(in the rows, 128 means zero)
Known rows, with every way that one mark hangs from another
sena[zike[kozef]]: [ 96 127  95 139 139  78 142 135  92 121 113 233 160  58 107 138 115]
zike[gobu[givali pora] kozef sena]: [118 147 104 127 141 131 133 134 131 134 141 143  62 143 143 125  79]
kozef[figi pora[gobu]]: [130  80 136 114 144 119 111 103 124  98 106 139 164  81 137 160 150]
kozef[figi pora]: [125  88  92 105 139 100  79 128  91  87 108 149 149 112 136 152 143]
gobu[pora zike]: [148 159 110 129 104 112 110 117 112  90 112 128 154 135 177 155 169]
kozef[figi pora[gobu[zike]]]: [144 113 163 114 143 108 129 103 134 110 121 127 182 136 143 139 185]
pora[gobu[givali zike] kozef[figi]]: [132 118 165 131 136 133 167 106 168 160 152  80 167 136  92 122 164]
pora[kozef]: [106 122  58 150 128 109 138 123 129 125 103 152 172  72 118 167 125]
zike[gobu[pora] kozef]: [ 90 114 106 174 120 114 142 105 115 122  98 145  79  67 156 143  88]
kozef[figi pora[gobu[givali zike]]]: [158 111 150  75 161  96 120 100 133 119 166 113 153 170 136 110 180]
pora[gobu]: [115 122  92 133 128 116 141  73 120 121 109 166 188  47 139 183 144]
givali[gobu[pora zike[kozef sena]]]: [153 195 104 131 104 170 119 156 134 119 126 133 108 159 165 109  96]
zike[kozef]: [ 86 132  51 146 137  97 123 122  89 114 120 161 143  62 132 145 109]
zike[gobu[givali pora] kozef[figi] sena]: [113 122 151 134 123 165 116 147 120 139 138 104  55 148 120 120  83]
gobu[givali pora[kozef[figi]] zike[sena]]: [157 154 170 114 108 172 112 185 155 125 137  70 132 215 110 129 157]
gobu[givali pora]: [145 124  71  94 119 117  84 111  98  91 145 134 114 118 164 152 126]
givali[gobu[pora[kozef]]]: [151 130  70 145  95 162 114 118 142 125  89 115 113  75 152 137  87]
sena[zike[gobu[givali pora[kozef[figi]]]]]: [127  79 192 138 111 128 139 124 144 152 109 149  90 119  86 125 115]

Rows
[132 130 158 122 112 131 102 148 102 110 153  71  95 162 137  91 145]  gobu[givali pora zike[kozef[figi]]]
[158 133 146 150  80 177 112 131 140 132  91  69 122 133 138 115 129]  givali[gobu[pora[kozef[figi]] zike]]
[166 163 152 145  78 212 112 166 164 140 101  85 132 174 124 127 121]  givali[gobu[pora[kozef[figi]] zike[sena]]]
[140 153 171 119 135 161 162 138 182 167 152  91 174 179  84 135 161]  pora[gobu[givali zike[sena]] kozef[figi]]
[125 155 170 115 142 157 150 136 144 150 173 108 147 170 100 112 140]  pora[gobu[givali zike[kozef[figi] sena]]]
[ 99 152  73 121 161 109 147 125 119 162 161 174  90 141 119 125  81]  zike[gobu[givali] kozef sena]
[143 126 104 111 141 117 106 138 104 121 132 121 106 140 149  70 108]  givali[gobu[zike[kozef[figi pora]]]]
[125 109 102 140 129 108 144 106 149 148 126 111  82 118 139 135 110]  zike[gobu[givali pora[kozef]]]
[144 138 144 145  87 173 103 129 109 119 109  85  94 114 152  91 105]  givali[gobu[pora zike[kozef[figi]]]]
[149 173 150 132  86 203 103 164 125 122 115  98 100 161 142 101  97]  givali[gobu[pora zike[kozef[figi] sena]]]
[120 165  71 111 156  71 137 126  98 132 183 137 130 150 134  93 136]  gobu[givali zike[kozef]]
[131 118 115  93 172  71 108 155  95 112 172 109 108 182 135  67 138]  gobu[givali zike[kozef[figi pora]]]
[150 177 124 116 153 130 174 135 189 165 163 123 180 174 107 141 157]  pora[gobu[givali zike[sena]] kozef]
[143 140 123  82 172 106 103 186 117 116 176 123 116 224 122  87 137]  gobu[givali zike[kozef[figi pora] sena]]
[104 125 174 160 121 132 160 106 126 142 121 106 165  88 106 127 152]  pora[gobu[zike[kozef[figi]]]]
[108  89 191 135 119 117 126 126 108 138 125 169  59 107 103  98  92]  sena[zike[gobu[givali pora] kozef[figi]]]
[115 116 164 180  87 185 131 149 161 138  71 107 112 124 102 177 113]  zike[gobu[pora[kozef[figi]]] sena]
[118 133 164 160  98 138 108 146  99 100 111  88 120 129 142 119 142]  gobu[pora zike[kozef[figi]]]
[167 133 102  69 179  66 130  93 140 120 172 153 153 164 164 118 175]  kozef[pora[gobu[givali zike]]]
[104  94 144 169 112 161 154 103 155 149  84 102 181  51  90 173 139]  pora[gobu kozef[figi]]
[123 111 145 132 103  99 135  90 112 117  88 223 121  80 139 167 130]  sena[zike[gobu[pora]]]
[ 73 120 128 161 120 146 143 137 109 158 105 149 115 105  97 147  90]  zike[gobu kozef[figi] sena]
[126 154 182 155 117 172 172 139 189 153 107 104 203 146  85 168 167]  pora[gobu[zike[sena]] kozef[figi]]
[107  72 150 102 178  57 132 135 105 139 142 201  79 128  98  79  99]  sena[zike[gobu[givali] kozef[figi pora]]]
[152 102  71  68 182  77 118  92 130 111 159 163 136 109 156 139 137]  kozef[pora[gobu[givali]]]
